What can hang from each mark
marav: kole niduz
niduz: fafu zafaz
kole: fafu kodu marav zafaz
kodu: niduz
zafaz: niduz sodados
fafu: niduz

Every row comes from one small tree of marks. The marks that hang from a mark follow it in brackets, in alphabetical order. Every link used is in the known rows. Which tree was each row made from?
Known rows
niduz(zafaz): [-1.25 +1.05 +0.59 -0.37 +2.55 -0.11 -1.29 +0.54 -0.04 +1.66 -1.23 +1.74 -0.90 -1.01 -0.55 +0.03 -0.56 -1.65 -1.64]
kole(fafu kodu marav): [-1.09 +1.35 +1.85 -1.21 +1.66 -0.11 +2.04 +0.83 -0.43 +3.64 +0.03 +0.68 -0.02 +0.35 -3.92 -2.17 +2.38 -0.72 +1.17]
zafaz(sodados): [-1.05 -0.46 +0.52 -0.38 -0.39 -1.91 -1.24 +0.71 -1.55 -0.42 -0.92 +0.01 -1.10 +0.45 +1.13 -1.39 -1.55 -0.85 -1.67]
kole(kodu marav): [-0.46 +1.47 +0.44 -1.07 +0.90 +0.20 +1.28 +0.21 +0.01 +1.65 -0.72 -0.04 +2.52 +1.68 -2.46 -1.69 +1.77 -1.21 +0.76]
niduz(fafu zafaz): [-2.29 +0.28 +0.08 -0.21 +3.80 -1.07 -1.45 +1.17 +0.21 +2.22 -1.13 +3.37 -2.87 -3.09 -2.41 +0.02 -0.86 -0.69 -2.09]
fafu(niduz(zafaz)): [-0.67 +0.19 +1.59 -1.44 +1.92 +2.80 -0.11 -1.18 +0.29 -1.02 -1.20 +1.50 -1.16 -0.76 -0.56 -0.35 -0.74 -2.67 -0.63]
marav(niduz(fafu zafaz(sodados))): [-2.82 +2.03 -0.26 -1.57 +3.10 -5.66 -1.56 +1.99 -1.63 +2.72 -2.49 +3.04 -3.33 -3.97 -0.14 -1.39 -3.45 -1.64 -4.70]
kole(marav zafaz): [-2.17 +2.34 +0.24 +0.89 +0.59 +0.61 +0.19 +0.19 -0.02 +1.65 -1.69 +2.07 +1.29 +1.23 -1.23 -1.26 +2.10 -3.43 +1.41]
kodu(niduz(zafaz)): [-0.35 +2.57 +0.50 -3.44 +3.29 +1.15 -1.59 -0.25 -0.60 +0.63 +0.08 +0.24 -0.37 -1.27 +0.53 -1.44 -0.91 -1.54 -2.72]
zafaz(niduz(fafu)): [-0.16 +0.94 -1.51 -1.89 +2.62 -1.07 +0.87 -0.67 +0.93 +0.01 +1.11 +1.01 -2.58 -2.21 -0.23 -0.33 +0.49 +0.87 -0.02]
marav(kole): [-0.65 +0.70 +0.55 -1.14 +0.98 -1.26 -2.07 -0.79 -0.17 +1.62 -0.44 -1.65 -1.70 -0.51 +0.41 -1.40 -1.00 +0.53 -1.33]
zafaz(niduz sodados): [+0.11 +1.13 -0.40 -2.61 +0.99 -1.51 -0.30 -0.64 -0.80 -1.21 +0.03 -0.42 -1.79 +0.56 +2.69 -1.50 -0.89 -1.00 -0.97]
fafu(niduz(zafaz(sodados))): [-1.67 -0.30 +2.15 -1.77 +1.30 +0.94 -1.42 -0.60 -1.19 -1.45 -2.13 +1.41 -2.25 -0.21 +0.55 -1.83 -2.21 -3.39 -2.26]
kole(marav(niduz) zafaz(sodados)): [-2.64 +4.10 -0.04 -0.48 -0.12 -3.97 +0.16 +1.11 -1.79 +2.19 -3.02 +1.73 +0.94 +0.31 +0.81 -2.62 -0.70 -4.14 -1.03]
kole(zafaz): [-2.13 +1.35 -0.26 +0.45 +1.18 -1.10 -0.92 +0.63 -0.38 +1.28 -1.37 +2.17 +0.75 -0.49 -0.50 -1.01 -0.34 -2.96 +0.55]
niduz(fafu): [-1.07 -0.53 -0.45 +0.18 +1.31 -1.03 -0.16 +0.49 +0.17 +0.69 -0.07 +1.42 -1.86 -2.27 -1.76 -0.03 -0.26 +0.89 -0.64]
zafaz(niduz(fafu) sodados): [-0.96 +0.54 -1.00 -2.46 +2.17 -2.60 -0.64 -0.14 -0.53 -0.52 +0.14 +0.99 -3.75 -1.68 +0.88 -1.69 -1.11 -0.02 -1.57]
kodu(niduz(fafu zafaz(sodados))): [-2.27 +1.43 +0.61 -3.61 +4.09 -1.85 -2.91 +0.92 -1.66 +0.85 -0.95 +1.67 -3.52 -2.90 -0.25 -2.90 -2.72 -1.42 -4.77]
niduz(fafu zafaz(sodados)): [-3.25 -0.16 +0.50 -0.58 +3.35 -2.98 -2.75 +1.77 -1.20 +1.86 -2.20 +3.38 -3.99 -2.51 -1.14 -1.54 -2.23 -1.39 -3.73]
marav(kole niduz(zafaz)): [-1.34 +3.71 +0.31 -2.47 +3.27 -3.69 -2.15 -0.01 -0.64 +4.24 -2.00 -0.01 -1.85 -2.88 +0.96 -1.30 -2.90 -1.24 -3.68]
kole(kodu zafaz(sodados)): [-3.57 +1.29 +0.11 -1.52 +1.82 -4.62 -2.59 +2.11 -2.27 +2.08 -2.55 +2.51 +1.23 +0.00 -0.96 -3.89 -2.35 -4.82 -0.92]
fafu(niduz): [+0.62 -0.83 +1.15 -1.07 -0.73 +2.71 +1.36 -1.92 +0.26 -2.59 +0.13 -0.39 -0.18 +0.00 -0.08 -0.50 -0.24 -0.97 +0.75]
marav(niduz(fafu)): [-0.55 +1.48 -1.28 -0.70 +0.99 -3.87 +0.96 +0.81 -0.18 +1.63 -0.36 +1.24 -1.19 -3.71 -0.66 -0.09 -1.61 +1.03 -1.55]

Which tree is each row?
[-0.78 +4.17 +0.28 -0.79 +1.82 -0.83 +1.33 +0.25 -0.20 +3.15 -2.00 +1.26 +0.62 -0.68 -0.17 -0.06 +0.39 -2.20 -1.79] => kole(marav(niduz(zafaz)))
[-3.69 +0.55 +3.35 -2.39 +1.61 -1.50 -2.42 -0.93 -1.81 +1.80 -1.75 +0.93 -4.90 -1.65 -0.48 -4.63 -2.26 -3.71 -1.32] => marav(kole(fafu(niduz) zafaz(sodados)))
[-1.30 +4.69 +0.13 -2.40 +3.17 -2.37 +1.10 +1.06 -0.67 +4.26 -2.13 +1.66 +2.29 -0.90 -1.81 -1.55 -0.19 -3.13 -1.67] => kole(kodu marav(niduz(zafaz)))
[-0.30 +2.95 +1.15 -0.75 +0.10 -0.90 +3.36 +0.16 -0.38 +3.40 +0.00 +0.11 -0.91 -1.11 -1.06 -0.62 +1.83 +0.13 +0.09] => kole(fafu marav(niduz))
[-3.19 +1.37 +2.65 -3.46 +3.48 -1.29 -1.03 -0.63 -0.93 +3.51 -1.21 +1.26 -2.11 -2.33 -3.17 -4.65 -1.34 -3.89 +0.24] => marav(kole(fafu(niduz) kodu zafaz))
[-0.48 +3.23 -0.31 -3.61 +1.93 -5.45 -0.81 +0.32 -1.03 +3.73 -1.15 -1.41 +0.71 -2.19 -0.16 -2.74 -2.92 -0.60 -2.21] => marav(kole(kodu) niduz)
[-3.07 +2.34 +0.20 -2.21 +3.36 -3.97 -3.35 +0.70 -0.90 +4.07 -1.96 +1.03 +0.68 -1.13 -1.73 -3.89 -2.03 -3.27 -0.73] => marav(kole(kodu zafaz))
[-3.24 +1.47 +0.88 -1.47 +2.99 -2.99 -0.12 +2.05 -1.19 +4.54 -0.95 +3.07 -0.05 -1.79 -3.60 -2.95 -0.07 -3.37 +0.88] => kole(fafu kodu zafaz)
[-1.06 +2.99 -0.83 -1.99 +1.95 -3.62 +2.37 +1.16 -0.50 +3.37 -1.05 +1.19 +1.28 -2.08 -3.08 -1.72 +0.08 -0.40 -0.74] => kole(kodu marav(niduz(fafu)))
[-1.68 +4.32 -0.91 -2.93 +3.48 -0.59 +1.28 -0.23 +0.02 +2.16 -0.94 +1.94 +2.43 +1.08 -1.33 -2.81 +2.04 -4.61 +1.95] => kole(kodu marav zafaz(niduz))
[-2.58 +2.88 -1.04 -3.81 +3.24 -4.20 -1.32 +0.87 -1.73 +1.23 -1.52 +2.20 +0.47 +0.09 +0.58 -4.00 -1.76 -5.08 -0.43] => kole(kodu zafaz(niduz sodados))
[-2.29 +3.29 -1.22 -1.22 +3.29 -0.20 +1.15 -0.55 +0.84 +1.50 -0.67 +3.14 -1.27 -0.91 -1.54 -1.59 +2.43 -2.58 +1.35] => kole(marav zafaz(niduz(fafu)))
[-1.76 +2.66 +0.30 -1.78 +1.87 -4.50 -1.28 +1.50 -1.81 +2.14 -2.51 +1.55 -1.20 -1.68 +1.65 -1.26 -3.35 -2.52 -4.10] => marav(niduz(zafaz(sodados)))
[-1.87 +3.33 +0.50 -4.23 +5.59 +0.30 -0.43 +0.52 -0.33 +2.97 -0.61 +1.57 +0.05 -2.03 -3.80 -3.24 +0.45 -1.91 -2.43] => kole(kodu(niduz(fafu zafaz)) marav)
[-4.23 +1.37 +2.29 -1.29 +2.39 -4.32 -3.67 +1.07 -2.21 +4.36 -2.12 +1.12 -4.64 -1.60 -0.54 -4.32 -2.12 -2.71 -2.05] => marav(kole(fafu zafaz(sodados)))
[-2.29 +2.99 +0.95 -4.42 +3.96 -1.77 -0.43 +1.28 -1.71 +3.56 +0.48 +1.44 +0.35 -2.29 -2.45 -4.35 -0.41 -3.44 -0.29] => kole(fafu kodu(niduz) zafaz)
[-3.64 +2.44 -0.85 -3.10 +4.30 -5.04 -3.75 -0.23 -0.97 +2.31 -1.78 +1.80 -4.75 -2.64 +0.68 -4.09 -2.45 -2.64 -2.37] => marav(kole(zafaz(niduz(fafu) sodados)))
[-1.35 +2.10 +1.02 -3.76 +2.86 -0.60 -2.90 +0.43 -1.93 +0.30 -0.87 +0.18 -1.48 -0.72 +1.67 -2.85 -2.38 -2.42 -4.20] => kodu(niduz(zafaz(sodados)))
[-2.77 +3.69 -0.33 -3.51 +4.01 -1.00 -0.22 +0.76 -0.75 +2.59 -0.57 +1.98 +1.71 -1.47 -3.73 -4.33 +0.69 -3.30 -0.38] => kole(kodu(niduz(fafu)) marav zafaz)
[-3.34 +1.68 +1.71 -0.94 +2.83 -2.56 -2.42 +0.38 -0.71 +4.83 -1.14 +1.15 -3.53 -2.20 -1.55 -2.78 -0.59 -1.89 -0.54] => marav(kole(fafu zafaz))
[-0.20 -0.01 +3.25 -0.68 -0.20 +4.30 +3.55 -1.91 +0.33 -0.09 +0.35 +0.02 -1.91 +0.44 -2.24 -1.10 +2.83 -0.76 +1.74] => kole(fafu(niduz) marav)
[-3.59 +2.23 -0.35 -4.38 +4.01 -4.63 -2.79 +1.97 -2.50 +1.82 -1.18 +2.31 -0.16 -2.63 -1.69 -5.48 -3.05 -3.75 -2.74] => kole(kodu(niduz(fafu)) zafaz(sodados))
[-1.72 +2.50 -0.79 -1.05 +3.57 -3.83 -0.18 +1.29 -0.33 +3.28 -1.57 +3.04 -2.07 -4.57 -1.23 -0.01 -2.20 -0.71 -3.17] => marav(niduz(fafu zafaz))
[-1.38 +3.82 +2.35 -4.63 +5.01 +1.32 +0.82 +0.54 -0.98 +4.37 +0.02 +0.94 -0.48 -0.92 -3.35 -3.47 +1.56 -2.24 -1.54] => kole(fafu kodu(niduz(zafaz)) marav)
[-2.48 +3.99 -0.42 -3.22 +3.05 -2.32 -0.10 +0.42 -1.15 +1.74 -1.83 +1.97 +1.23 +1.70 -0.32 -4.27 +0.60 -5.24 +0.30] => kole(kodu marav zafaz(niduz sodados))
[-3.25 +3.49 -0.96 -1.50 +3.08 -6.14 -2.20 +0.70 -0.69 +4.49 -2.10 +1.81 -2.23 -4.62 -0.74 -2.47 -2.88 -1.53 -2.31] => marav(kole(zafaz) niduz(fafu))
[-0.59 +0.49 +2.98 -2.35 +0.89 +2.87 +3.43 -1.12 -0.16 +1.05 +0.01 +0.33 -0.21 +0.29 -3.83 -2.49 +2.36 -1.56 +1.79] => kole(fafu(niduz) kodu marav)
[-2.65 +2.89 +0.19 -4.49 +2.62 -3.38 -2.71 +1.45 -2.75 +1.21 -1.23 +0.97 +1.70 -0.33 +0.06 -5.37 -2.74 -4.70 -2.12] => kole(kodu(niduz) zafaz(sodados))
